Each row comes from the steps of one path. Every step used is in the known rows, and no mark comes twice. Write the path behind each row, first mark first.
Known rows:
zemet, suli, rapuruz, vigas, rezin: [  5   3  -8  -1  -6  -1   2   3 -10  11   2 -10   8  -5  -8   9  -8  -5
 -11   3  33   9 -11   4   9  -3  10   4   0   4  -1   5  -2  10   3  -1
   2  26 -12  -2 -16   3   6  -5   1   4   5   8 -11   0   3]
rezin, gugu, tutub, suli, zemet: [ 10   0  -2  -4  -5  -5   6   9  -3  -1  10  11   9 -10  -5  16  -8 -13
  10   8  21   0  -7   9  26  -4   9  -2  -5  -4   8  -7   0 -18  -4   2
  -3  -3 -15 -31  -3  -3  -3   6 -13  23  11 -15   3  -2  11]
rapuruz, subab: [ -2  -1  -1   3 -16   4   2  -4  -3   8   1 -10 -11   1   2   4   2   0
  -3  -2   9   7   2  -4 -13   4   4  -7  -2  -2   0  -1   4   3   0  -3
   3   8   0   5   2   2   8   8  -2  -3 -10  -3   5   0   1]
vigas, rezin, gugu, zemet, suli: [  5  -3  -4   1  -4  -8  -9   9 -17  -7  14   3  19 -14  -4   1  -7  -4
  12   4  10   3 -24   6   9  13   2   5 -11  11  10   6   5   1   9   3
 -14   7 -21  -5  -7   5 -16  -9  -3   0  11  -2   9  -3   4]
zemet, suli, rapuruz, subab: [  2   4  -5   5 -14  -3   8   4  -2  17   5  -9  -4  -9  -3   9  -2  -3
  -9   4  21  15 -12  -3  -1   2   8   5  -2  -4   2   7   0  -1  -1  -9
  15  26   6   0 -11   2  16   6  -4   2   0   4   0  -8   1]
tutub, suli, rapuruz, vigas, rezin, gugu, semif: [  4  -9  -6  -4 -10  15  -3  -3 -14   3  -4  -7  12  -4 -14   4  -9  -7
  -7   7  37   7 -21  -1   6   2  16   1  -1   1   0  -9 -19  -1  -6   7
   1   4 -25 -33 -12   1   4  -2 -11   9   0   4 -14   4  19]
subab, semif, gugu, rezin: [ -1  -7  -1   8  -1  -5 -13   7 -22  -8   3   7   7   5  12   7   0  -4
   2  -6   4   0  -2  -5  -9  13   5   6 -18   5  -1   0 -13  -2  -3  -4
 -12  -8   0  -9  -9  -2  -8   2  -7  10  -1  -6  -3  14   5]
logu, rapuruz, vigas, rezin, gugu, semif, subab: [  6  -8  -1   9   6   1 -13  -6 -14 -17  -4   2   6   1  -7   1  -7  -5
  -3 -10  14   2  -1  -5  -9  11   9 -14 -14  16   6 -11 -22   3  -9  13
  -3  -7 -15 -22  -7  -2  -1   3  -8  -4  -6   1 -16   8  15]
zemet, suli, tutub, gugu: [ -1   1  10  -9 -16   5   4   7   7   9  13   9   7  -6  -9  18  -8  -2
   2  10   9   2 -12   1  17   2  11   0 -11   5   9   7   1   1   1   1
  14  11   0 -18 -12 -10   7   9  -9  22  11  -2   1  -5   3]
zemet, suli, tutub, gugu, semif, manepiv: [-10  -7   7  -2 -13   7   1  -1   0   3  21  11  19  -6  -7  20  -8 -14
   3  13  13  -5 -13   3  14   6  14   9  -9   7  16   2 -14  -5   1  -3
  15   8  -2 -31  -6 -11   5   9 -21  27   5   3  -4   4   5]
subab, rapuruz, suli, tutub: [  1   7   4  -2  -5  14   1   3  -1  -2   6   5  -7 -16  12  12   2  -2
  -8   1  15  -1   5  -2  14 -16   3  -4 -11  -7   0  -8  -2  -3   7   3
  18  15  -5  -8 -15  -6  13  11 -14   6  -1  -4 -15  -4  14]
tutub, gugu, semif: [ -2  -7  13  -3 -10   9  -2  -3  -8   3  -3   3   9   2  -7   7   1  -3
   4   1   4   1 -12  -7  -7  11   7   2   0   5  10   5 -11   2  -1   6
   5  -9   0 -21   4  -5   1   2 -12  10  -1   4   1   6   8]
tutub, gugu, rapuruz, suli: [  9  -2  12  -4 -16  13  -3   2 -11   0   3   9   4  -7  -4  16   4 -10
   1  -6   9  -1  -5  -5  -5   2  -4  -7   4   0  12  -4  -7 -10   3   9
  13  12   0 -19  -2 -10   5   9 -14   9   2   1  -1  -3  11]
rapuruz, vigas, rezin, gugu, tutub, suli: [  4  -3  -7  -5 -12  10  -5  -2  -6  -9  10  -1   7  -1  -6  13 -11  -7
  -1   1  34   1  -6   3  12  -2   6 -14  -4   3   3 -16  -3  -6   2   9
 -11   4 -24 -24  -5   0   0   3 -11  10  11 -14  -3   7  16]
zemet, suli, rapuruz: [  5   5  -5   1   2  -5   6   8   1  10   3  -2   6  -8  -5   2  -3  -3
  -4   8  13   8 -14   2  11  -2   4  13   0  -3   2   9  -2  -4  -2  -5
  11  20   8  -6 -12   1   8  -3  -1   4  12   8  -6  -7   1]
rapuruz, logu: [-5  0  3  2 -7  4  5  0  0  5  0  1 -3  3  5  9 -4  0  3 -3  7 -4  1  4
 -7  5  4  2 -1  1 -1 -6  5  4 -7 -2  6  9 -7  0 -2  0  7  1 -7 -5 -1  2
  6 -3  1]
logu, rapuruz, subab, semif: [  3  -7  -1   7  -2   2  -4   1   1   2 -10  -5  -9  -5  14  -3   6   2
 -12  -8   0  14   3  -9 -13   6   7 -11 -12  -1   6   0  -9   2  -5   2
  11  -3   3   4 -11  -9  11   6  -9 -12 -12  -1 -15   5  13]
gugu, tutub, suli, rapuruz: [  8   1  -4  -4   1   6  12   3   3  -3   0  -1   8  -8  -3  14  -9 -15
  -6   7  23   3  -8  -2  19 -10   7   1   5  -7   2  -3  -8 -14  -6   3
  11   5   4 -26  -6  -2   8   4  -9   9  12  -2 -18   0  15]
vigas, rezin, gugu, zemet: [  7  -7   1   3  -3   1 -11   5 -18 -12   8   2  14 -10  -3  -1  -5  -4
  14   0   5   2 -14   4   8   9   5  -6  -8   8   9   0   2   0   8   7
 -21 -13 -25  -6  -3   6 -16  -5  -1  -1  -1  -2   5  -1   9]
semif, gugu, tutub, suli: [  2   0   1  -3  -7   0  -2  -3  -6  -7   8  12   8   2  -1  14  -4  -9
   0   1  12  -3   2   5   4   3  -1  -1  -2   1   0 -11  -6 -12  -3   0
   7  -5   4 -26  -3  -6  -1  12 -17  15   7 -11   0   5   8]
logu, rapuruz, suli: [ 12   5   1  -5   8   5  -3  -2  -6  -5  -3   8  -1  -1  10  -1   3   1
 -11  -9   6   2   4  -7   3  -4  -7  -4  -4  -3  10  -8   1  -3  -1   4
  15   9  -1  -4  -9 -12   5   4  -8  -5  -2   5  -8  -5   5]
suli, tutub, gugu: [  0  -4  15  -7 -15  13   4   4   5   4   6   7   2  -2  -8  16  -6  -4
   5   6   5   0  -1  -2  16  -2  13  -8  -8   2   7   3  -3   0  -1   4
   7  -8  -8 -20  -6 -10   7  13  -7  22   1  -2  -2  -2   9]
logu, rapuruz, vigas, rezin, gugu, zemet, suli: [  8  -1  -5   3   5  -5 -13   5 -17  -5   7   3  16 -10  -8   0  -7  -3
   2  -7  17   9  -9   4   9  14   0  -4 -11  14  15  -4   1   7   7   3
 -11  10 -21  -4 -15  -8 -11 -10  -5   0  11  -2  -3  -2  13]
rezin, gugu: [  2  -3  -1   2  -1   5  -5   4   0  -2   6   7  -3  -4  -5  -5  -1   3
  10   2   0   0  -5   2   4   3  -1  -3  -7   2   4  -5  -4  -8  -2   2
 -10  -7  -4 -10  -2   1   0   1   1   3   5  -6   8  -5   3]
rapuruz, vigas: [-6  3 -1  2 -6  3 -1 -6 -2  6  3 -6 -6  6 -4  7 -2  0 -6 -5 15  3 10  2
 -4 -1 -2 -5  1  0 -3 -9 -2  7  2 -4 -2 10 -6  2  0 -4  4  0 -3  6 -3 -5
 -3  2  2]
gugu, rapuruz, suli: [  8   3  -1   3  -1   7  -2   0 -11  -3   3   3   2  -6   2   8   3  -9
  -2  -7  11   2  -1  -4  -4  -2  -9   0   6  -4   6  -9  -7  -9   3   8
   8  16   3  -7  -2  -2   5   4  -9  -5   4   2  -5  -3   6]
zemet, suli, rapuruz, vigas, rezin, gugu: [  6   0  -8   1  -7   2  -3   6  -8   7   8  -3   5  -8 -13   5  -8   0
  -1   5  33   8 -16   6  12  -1   9   0  -8   5   3   0  -6   2   0   0
  -9  19 -18 -10 -17   5   6  -4   0   6   9   4  -3  -6   6]
logu, rapuruz, suli, tutub, gugu, rezin, vigas: [  9   0  14  -5  -3  13   0   8  -8   0   4  14  12  -9   4  17 -14  -8
   0  -7  24   1   2 -14  16  -1   3  -7 -17   4  13  -9  -6  -2   3   8
  -3  -2  -9 -28 -19 -18   3   7  -3  28  11  -6   0   4   8]
subab, rapuruz, vigas, rezin: [  1  -1  -3   0  -8   4  -6  -1  -9  -4  -6  -8  -1 -13   3   5   2  -2
  -9  -5  12   1   4   2  -5  -7   7 -12  -2   5  -7  -3  -1  13  11   1
  -4   7 -17   6  -9   1   2  -6  -3  -3  -6   0 -13   9  18]
gugu, rapuruz, vigas, rezin: [  4  -4  -3   5  -4   4  -6  -4 -13  -8  -5  -7   7  -4  -7  10  -5 -12
  -1  -8  18   5   2   0  -6   3   3  -7   7   6   2  -8  -8   8   5  11
 -12  10 -14  -2  -3   1  -3  -5   1  -8   1   4 -13   7  11]
tutub, gugu: [  2  -5  13  -7 -16   7  -2   2   0   5   1   6   2  -1  -6   7   0   0
   4   2  -2  -3  -4  -2  -2   1   5  -9  -2   5   6   5  -1  -1   3   1
   4  -6  -2 -12  -1  -7   2   4  -4  14  -2  -2   6   1   4]

Which path is each row?
[-11  -1   2  12 -19  -5  -6   6 -16  10  20   1   0  -8   7  20  -3  -7
  -2   0  18  12  -4   6  -1  17  10   5 -26   1   5   1  -7   1   6  -8
  10  10  -1  -4 -18  -9   1  17 -23  14  -5 -12   0   2   9]
rapuruz, subab, semif, gugu, zemet, suli, tutub
[-10   0   5  14  -4   0   4  -2  -7  -8  -5   2   0  -8   7  12   2  -7
  -3  -4   0  -5  -2   0 -26   6   8  -1  -9   7  -7  -4 -16   1 -10   0
  18  10   6 -12  -2   2  11   5 -18  -9  -7   2 -11   7  17]
gugu, semif, subab, rapuruz, logu
[  3   6   3  -6  -5  14   3  -1  -2   2  11   4  -4   0   7  13  -4  -2
  -6   2  25   1   3  -1  15 -10   3   0  -8  -6   3 -10   2  -2   1   5
  12  15  -8 -11  -9  -5   8  15 -10   8  -3  -2  -5  -5   0]
rapuruz, suli, tutub
[ -2  -6  15   6 -13   3  -3   0  -8  -8  -4   7   3 -12  -2  11   6  -7
  -1  -1 -10  -3  -8  -7 -20   5  11 -11  -9  10   0   6 -23  -5  -2   3
  18  -6  11 -24  -1  -3   5   5 -15  11  -8  -2 -11  10  21]
tutub, gugu, semif, subab, rapuruz
[  5 -10  -2   2   3   6 -10   0 -17 -11   0   1  12  -2  -3  -4  -5   1
   9   3  11   1 -21  -3  -2  11   7   2  -8   7   8   0 -12   3  -2  12
 -19 -13 -17 -19  -2   8  -6  -3  -5  -7   0   6   1   6   8]
vigas, rezin, gugu, semif
[  6   1  -2 -12 -11  -8  10   3  -5  11  -2   4   8  -7  -4  12  -2  -9
  -2   9  11  -2  -5   7  12  -6  11   3   1  -6  -2  -1   6  -7  -2  -8
  14   7 -16 -14  -7  -7  -3   4  -6  18  -4  -2   0  -2   3]
tutub, suli, zemet
[  2  -4  16  -2 -14   4  -2   3 -10   3   6   5  10  -7  -7  10   0  -8
  10  -2  -3  -1  -7  -1   2   9   3  -6  -2   6  10   6   1   1   7  -2
   2 -11  -9  -8   2  -7  -8   1  -8  16  -1  -3   6  -1  10]
tutub, gugu, zemet
[  6  -2   8  -3 -19   3  -1   6 -20  12   7  -6  18 -11 -13  20  -8 -12
  -1   2  31   8 -17   3   8   5  13  -1  -3   8   8  11   0  10  12  -3
   5  16 -22 -11 -13  -5  -3  -5  -8  21   4   5  -3  -1  13]
tutub, gugu, zemet, suli, rapuruz, vigas, rezin
[  4  -6  13   0 -11  14   3   5   2  -5   3   8   8 -11 -15  18  -7 -15
  10   2   3   3  -1  -5  14   3   9  -5   0   4  13   0 -12  -4   0  13
   4  -5  -2 -26  -7  -9   6   9  -7  12   5   1 -11  -1  17]
suli, tutub, gugu, rapuruz
[  6  -5  -2  -3 -14  12  -2   3 -17   2   5  -4  12 -12 -12   8 -11 -13
   0   4  31   7 -13   6  15   0  12  -6  -4   4   0  -9  -5  -2   6  -1
  -2   4 -32 -20 -13  -1  -4  -4  -7  16  -1  -4  -9  -3  21]
tutub, suli, rapuruz, vigas, rezin, gugu, zemet
[  0  -4   2  11  -4   8   0   6  -3  -6   3   9   1  -8  -5   6  -5  -8
  17  -5   3  -2  -4   3  -4  11  -3  -1   0   4  10 -12 -10  -8 -11   8
  -8   3  -5 -16  -6   0   9   0  -8 -10   8  -1   6  -7  12]
rezin, gugu, rapuruz, logu
[ -4  -3  15  -1 -16  22  -3  -4  -5  -4  15  12   7 -15   9  21   2 -13
  -4   5  16  -8  -2  -2   8  -8  10  -4 -11   0  11  -8 -19  -9   8  -1
  22   5  -6 -32  -8 -13  14  14 -31  25  -8   1 -12   4  22]
subab, rapuruz, suli, tutub, gugu, semif, manepiv
[  9   0  -7  -5  -7  12   6  -3  -7  -3   0  -9  10  -4  -4  20 -13 -17
 -12   3  43   6  -6   0  16 -11  14  -7   6  -2  -2  -7  -7  -1   0   7
   3  12 -16 -21  -9   1   7   1  -9  10   6   0 -21   6  18]
gugu, tutub, suli, rapuruz, vigas, rezin
[  8   7   4   2  -7  -9   3   5 -13   2   4   7  -7 -16  12  19   7 -10
  -5  -2   8  -4   8   5  -3 -16   6 -10 -10  -2  -8  -3  -4 -11   3  -7
  22  22  -4  -7  -7  -1   5  12 -13  14 -14  -4  -7  -2   9]
semif, subab, rapuruz, suli, zemet
[  5   4   4   6  -3  -8   2   0 -22   1   0   5   1 -12  13  19   7 -13
  -7  -3  13  -2  -1   1 -10  -8  10   0 -10  -3  -5  -2 -14  -9  -1  -3
  23  17  -3 -18  -4   0   3  11 -21  11 -14   0 -11   5  13]
gugu, semif, subab, rapuruz, suli, zemet
[ 14  -5  -5  -3 -19  13   4   3  -7  -4   6  -6   4 -12  -2  14 -10 -11
   0   7  36  12 -17  -5  11  -1  17 -11  -5  -1   3  -7  -8 -11  -5   9
  -4   2 -16 -28  -9   8  10  11  -8   4   1  -5  -4   0  19]
vigas, rezin, gugu, tutub, suli, rapuruz, subab
[  9  -6  -3   2   3   3  -8   3  -7 -19   8   5   9  -5   1   5  -9  -5
  13   0  16   0 -11   0  13   1   5  -9  -7   7  10  -3  -4  -5   0  16
 -24 -10 -14 -15   0   9  -6   1  -2  -4  11  -6   0   5   9]
vigas, rezin, gugu, tutub
[  1  -3  -4  -3  -8   6  -5  -6  -9   0  -1  -9   2   3  -1   6  -5  -1
  -6  -4  21   2   3   2  -2  -1   7  -7   0   7  -4  -4   2  13   7   3
  -8   7 -21   4  -3   1  -3  -2   0  -1  -5   0  -4   6   2]
rapuruz, vigas, rezin
[ -3  -6  14   2 -14   4  -2  -5  -9  -4   0   6   6   4  -6  12  -2  -5
   0   0  -2  -4  -8  -7 -18   9   9  -8  -6  12   3   4 -18  -4  -6   5
  13  -4   6 -26   5  -2   1   9 -12  13  -8  -1  -2   8   8]
tutub, gugu, semif, subab
[ 10  -6  -3  -1   5   4 -12   0  -7  -8  -2   4   3  -2  -6  -6  -6   2
   0  -8  12   4   3  -2   7   5   2 -15  -8  11  10  -9  -6   6  -1   9
 -14  -9 -21  -9 -14  -5   1  -4   1  -4  -1  -2  -7   0  13]
logu, rapuruz, vigas, rezin, gugu
[  6   0  -2   2   4   0  -8   6 -11  -8  13   5  16 -13 -10  10 -15  -8
   3  -4  25  12  -6   5  27  11   8  -3 -18  12  17  -5   0   9   6   7
  -8   7 -27 -11 -22 -10  -6  -3  -7   7  11  -3 -11  -6  16]
logu, rapuruz, vigas, rezin, gugu, zemet, suli, tutub
[  5   2  -5   3  -4  -4  -1   3 -19   9   5 -11  16 -11  -7  13  -9 -13
  -5  -1  34  12 -13   5  11   3   9   6   0   5   2   6   1  11  12  -4
  -3  21 -17   2 -13   2  -6  -8  -4   7   6   7 -10  -2   9]
gugu, zemet, suli, rapuruz, vigas, rezin
[  9  -2  -3  -3 -15   7  -1  -5 -16  -3   5   0  10   0  -7  22 -13 -15
  -8   1  41   4   0   4  10  -2  11  -4   0   4  -4 -12 -12  -3  -1   2
   3   3 -14 -29 -13  -3   4  11 -15  17   2  -5 -14   6  17]
semif, gugu, tutub, suli, rapuruz, vigas, rezin
[  6  -7  -5  11 -15   1  -5  14 -19   9   9  -9   7 -22   5   6  -3  -8
   2   4  24  17 -30  -1   0  11  16  -2 -19   3   8  12  -8  -1   4   0
  -4  13 -16  -5 -18   6   1  -1 -11  -2  -3  -1  -6  -2  16]
vigas, rezin, gugu, zemet, suli, rapuruz, subab, semif
[ -2   3   2   8  -3  -5  -1   1   1 -10  -2   4  -7 -14   4   4   6  -5
  -5  -1 -13  -5   5   0 -13  -6   3 -13  -8   6 -11   2 -10  -6  -2  -3
  13   5  10  -3  -4   2   5   4  -4  -2  -6  -6 -11   4  14]
semif, subab, rapuruz
[  6   3   1   0  -1  13   3   1  -4  -5   8   4   1  -8   1  17  -5 -13
  -1  -2  21   4   3  -2  13  -6   0   0  -1  -6   6 -13  -6  -8   0  13
   9  17  -2 -16  -8  -5   9  12 -11   3   4   1 -12  -4  10]
gugu, rapuruz, suli, tutub
[  3  -4  13  -6 -13  10   4   7  -7  -7   6   6  12   1  -3  22 -11  -9
   9   2  14   2  -5 -10  21   3  14  -2 -12   7   9   3  -1   4  -1   5
  -8  -6 -11 -21  -4  -4  -3   6  -3  24   8  -2  -2   6   6]
suli, tutub, gugu, rezin
[ -4   0  -4   8   7  -5  -1   6  -9  -1   1  -1  10  -6   1   3 -11  -5
   6  -5  13   0  -1  -5  -4   4  -2   4  -4   3  -3  -2  -5   1   3  -2
 -25  -3  -1  -5  -4   3  -8 -10  12  10  13  -8  11  12  -3]
gugu, rezin, vigas
[ -1  -5  16   2 -20  16   9   6   2   0   3  10   6  -7 -10  28 -11 -16
  13  -1   9  -1   0   0   7   8  10  -5  -1   6  13  -6  -7   0  -9  10
  10   4  -7 -27 -10 -11  13  12 -14  10   4   3  -5  -4  17]
suli, tutub, gugu, rapuruz, logu
[ -6  -5  -2   5 -15   4  -4   1  -1  11  -2 -10 -13  -1  12   4   6   2
  -8  -2   7   9  -2  -4 -19   3   8  -7 -10  -5  -2   2  -7   0   0  -4
   5   6   0   7  -3  -3  10   8 -10  -5 -13  -5  -4   6   6]
rapuruz, subab, semif
